What can hang from each mark
z_409: z_303 z_910
z_640: z_589 z_618
z_910: z_213 z_589
z_303: z_409
z_618: z_15 z_640
z_15: z_213 z_618
z_589: z_640 z_910
z_213: z_15 z_910

Every row comes from one small tree of marks. Brackets hold a mark, then the marks that hang from it, in the order of their numbers. Every link used is in the known rows. Which tree was each row made from?
In the rows, 128 means zero.
Known rows
{z_910 z_589}: [116 118 151 167 149 168 149 144 163 127 104  88 148 158 111 150 107 123
 106 121 156 157 111 105 137]
{z_303 {z_409 {z_910 {z_589 z_640}}}}: [107  98 163 186 148 171 167 163 182 117  92  95 154 162 115 142  94 151
  90  97 160 160 103  92 169]
{z_213 z_15 {z_910 z_589}}: [118 108 162 184 137 168 149 144 152 135 101 107 172 150 112 152  92 135
 121 108 173 136  87 112 121]
{z_409 z_303 {z_910 {z_589 z_640}}}: [104  96 164 201 161 196 158 166 178 123 103  94 162 182 109 159 114 123
  82  99 165 156  97  85 176]
{z_589 z_640}: [121 113 154 161 156 163 149 131 159 123  87  99 153 158 123 133 108 147
 103 110 147 143  96  91 147]
{z_303 {z_409 {z_910 z_213}}}: [105 111 150 186 147 159 173 170 181 127 103  91 157 159 128 143 100 149
 107  93 164 153 119 105 161]
{z_589 z_640 z_910}: [124 111 140 167 154 161 125 131 173 124  93  90 159 142 133 137 102 172
 110 106 154 165  93  85 146]
{z_618 {z_15 {z_213 z_910}} z_640}: [125 140 154 187 143 160 119 123 122 119  85 133 173 150 132 133 108 148
 146  73 157 155 114 121 118]
{z_640 z_589}: [134 131 129 162 154 157 130 127 162 123  91  98 147 153 136 133 113 146
 115 100 140 169  96 102 134]
{z_640 z_589 {z_618 {z_15 z_213}}}: [117 160 133 157 160 157  95 132 147 128  85 128 164 148 163 149 139 144
 103 103 139 179 115 124 111]
{z_910 {z_213 z_15} z_589}: [ 91 124 153 181 148 175 152 174 163 145 118  93 169 152 107 171 103 119
 103 115 168 133  91 104 138]
{z_213 z_910}: [135 110 153 171 140 155 150 125 156 125  90 106 161 155 130 130 100 145
 131 108 159 149 104 111 123]
{z_910 z_213}: [107 125 145 168 151 161 153 155 166 134 108  91 158 158 124 149 111 128
 114 115 154 146 109 104 140]
{z_15 z_618}: [128 122 145 149 155 164 152 122 134 136  94 100 154 162 123 132 116 129
 121 119 144 123 114  96 130]
{z_589 z_640 {z_910 {z_213 {z_15 z_618}}}}: [100 119 140 169 157 174 126 154 153 151 106 101 187 144 129 154 105 159
 115 105 154 116  72  75 137]
{z_640 {z_589 z_910} {z_618 {z_15 z_213}}}: [119 158 119 163 159 157  72 132 162 128  91 119 169 132 173 151 134 169
 111  98 147 201 111 117 110]
{z_409 {z_910 {z_213 z_15}}}: [ 95 103 147 189 150 172 164 172 163 148 113  93 183 158 118 158 101 142
 102  93 174 135 100  96 160]
{z_409 z_303 {z_910 {z_213 z_15}}}: [ 96 109 153 208 162 187 167 178 164 143 115  94 177 171 116 168 115 125
  96  87 180 126 100  96 168]
{z_910 {z_213 {z_15 {z_618 z_640}}} z_589}: [ 96 136 147 174 153 187 143 164 130 155 112 110 175 163  94 159 112 115
 120  96 146 103  80  87 139]
{z_910 {z_213 {z_15 z_618}} z_589}: [ 93 126 151 169 152 180 150 167 142 154 118  99 177 160 107 167 110 111
 112 121 157 109  91  96 130]
{z_303 {z_409 {z_910 z_213 z_589}}}: [ 94 110 154 193 143 170 171 185 190 128 112  88 158 163 115 158  97 135
 100 101 166 164 115 106 160]
{z_618 {z_15 {z_213 z_910}} {z_640 z_589}}: [132 152 137 187 144 159  96 121 130 115  82 139 173 150 147 129 112 157
 148  60 142 175  95 118 115]
{z_15 {z_618 {z_640 {z_589 z_910}}}}: [140 142 110 161 158 171  99 117 144 133  91 106 158 148 135 125 116 167
 138  77 126 160  81  77 136]
{z_640 {z_589 {z_910 z_213}} z_618}: [113 143 112 159 157 164  96 158 195 141 103 100 167 141 159 154 128 160
 104 109 137 187  84  98 126]
{z_303 z_409}: [130 128 151 165 151 146 164 131 160 116  85  94 131 147 126 130 106 152
 114 106 157 142 122 113 138]
{z_409 z_303 {z_910 z_213 z_589}}: [ 91 108 156 208 157 195 162 189 185 134 123  87 168 182 109 174 117 104
  93 103 171 159 109  98 168]
{z_15 {z_213 z_910} {z_618 {z_640 z_589}}}: [138 144 129 176 142 159 111 115 120 131  78 137 179 167 141 121 104 143
 163  76 128 143  81 103 112]

Write each row's tree
[111 121 170 161 151 181 116 149 166 126  91 130 173 152 133 150 128 141
  89 116 149 162  91 108 116]
{z_213 {z_910 {z_589 {z_640 {z_618 z_15}}}}}
[ 84 102 153 195 145 183 161 187 172 148 123  90 184 162 107 172  98 127
  95 101 177 145  95  96 159]
{z_409 {z_910 {z_213 z_15} z_589}}
[104 117 139 174 154 165 126 157 185 131 106  90 169 145 134 149 104 161
 111 107 153 163  86  85 147]
{z_589 z_640 {z_910 z_213}}
[109 102 157 201 159 192 162 163 174 126 111  88 157 179 108 161 115 113
  93 102 171 159 115  98 167]
{z_409 z_303 {z_910 z_589}}
[135 151 119 171 162 171  83 125 154 118  96 107 151 131 139 133 123 181
 122  60 140 192  94  92 139]
{z_618 z_15 {z_640 {z_589 z_910}}}
[120 110 160 172 140 175 148 138 133 145 100 114 180 156 113 147  99 126
 128 114 163 112  87 103 112]
{z_213 {z_15 z_618} {z_910 z_589}}
[114 145 114 186 154 170 101 154 163 141 105 102 172 135 130 150 105 172
 126  63 147 160  61  85 144]
{z_618 {z_640 {z_589 {z_910 {z_213 z_15}}}}}
[117 135 114 174 152 161 106 153 188 131 110  88 163 140 147 150 108 161
 123  97 147 189  85  95 136]
{z_640 {z_589 {z_910 z_213}}}
[109 135 128 173 156 177 123 149 136 155 108 104 179 144 117 149 109 155
 133  83 150 115  80  79 139]
{z_589 {z_910 {z_213 {z_15 {z_618 z_640}}}}}
[120 118 139 152 159 165 116 136 180 134  86 102 162 143 144 141 121 170
  92 119 145 164  91  88 136]
{z_589 {z_640 z_618} z_910}
[116 157 117 178 161 175  82 151 166 125 108 107 163 133 139 146 124 172
 124  62 139 191  86  91 140]
{z_618 z_15 {z_640 {z_589 {z_910 z_213}}}}
[113 105 156 185 145 167 171 159 178 120  98  88 147 160 113 145  96 144
 100  99 167 164 122 106 159]
{z_303 {z_409 {z_910 z_589}}}
[112 129 164 188 138 162 123 141 144 120 101 120 174 151 134 154 103 129
 131 106 171 170 121 132 108]
{z_618 {z_15 {z_213 {z_910 z_589}}}}
[ 88 126 154 159 156 180 136 178 186 142 103 107 169 166 121 165 126 120
  79 133 139 150  83  95 139]
{z_910 z_213 {z_589 {z_640 z_618}}}
[117 150 148 176 155 162 122 127 121 122  90 120 159 151 125 138 118 142
 128  79 152 153 125 114 133]
{z_618 {z_15 z_213} z_640}
[101 110 150 202 161 185 165 174 176 133 114  90 167 178 121 160 120 118
  99  95 168 149 113  97 169]
{z_409 z_303 {z_910 z_213}}
[109 155 119 158 164 171  80 159 185 135 108 109 169 132 163 158 142 166
  97  99 141 196  96 104 120]
{z_640 {z_589 {z_910 z_213}} {z_618 z_15}}
[109 112 164 190 135 160 136 144 157 123  89 118 180 164 129 147  87 132
 128 114 160 157  90 112 122]
{z_15 {z_213 {z_910 {z_589 z_640}}}}
[ 86 117 160 182 152 178 148 177 167 141 111  99 175 156 107 169 101 127
  94 112 160 129  73  91 146]
{z_910 {z_213 z_15} {z_589 z_640}}
[120 130 150 183 136 170 132 131 120 136  90 128 180 172 115 138  98 120
 155  98 145 132  97 107 115]
{z_15 {z_213 {z_910 z_589}} {z_618 z_640}}
[104 122 135 180 151 162 131 158 169 145 114  88 172 133 130 161 100 160
 117 102 173 145  92  98 137]
{z_589 {z_910 {z_213 z_15}}}
[107 143 115 166 158 166  97 162 182 151 103 105 177 133 154 163 123 167
 101 101 149 166  71  98 125]
{z_640 {z_589 {z_910 {z_213 z_15}}} z_618}
[104  90 159 182 149 182 155 160 177 128 102  92 170 171 110 149  99 139
  88 105 158 166  96  84 167]
{z_409 {z_910 {z_589 z_640}}}
[124 163 130 178 157 161  98 126 129 117  87 126 158 149 140 135 122 151
 130  65 138 174 106 112 131]
{z_618 {z_15 z_213} {z_640 z_589}}
[100 124 137 158 158 169 116 162 192 142  99 101 173 146 145 154 123 160
  92 120 145 162  83  88 138]
{z_589 {z_640 z_618} {z_910 z_213}}
[ 83 136 161 158 162 187 119 179 176 135 108 115 170 156 127 169 140 125
  72 123 143 159  94 101 133]
{z_910 z_213 {z_589 {z_640 {z_618 z_15}}}}
[ 97 110 152 197 165 194 165 171 144 152 115 102 184 179 117 165 122 116
 104  93 169 102 100  87 159]
{z_409 z_303 {z_910 {z_213 {z_15 z_618}}}}
[141 133 134 171 148 170 120 118 118 140  81 133 177 156 126 124 107 155
 146  68 135 117  60  90 121]
{z_213 {z_15 {z_618 {z_640 z_589}}} z_910}
[ 88 105 162 194 146 175 168 188 194 125 104  94 164 166 116 155  95 142
  91  98 159 159  96  92 170]
{z_303 {z_409 {z_910 z_213 {z_589 z_640}}}}
[ 99 116 141 181 155 167 128 161 172 141 107  94 179 136 130 158  98 167
 107  99 165 141  72  85 146]
{z_589 z_640 {z_910 {z_213 z_15}}}
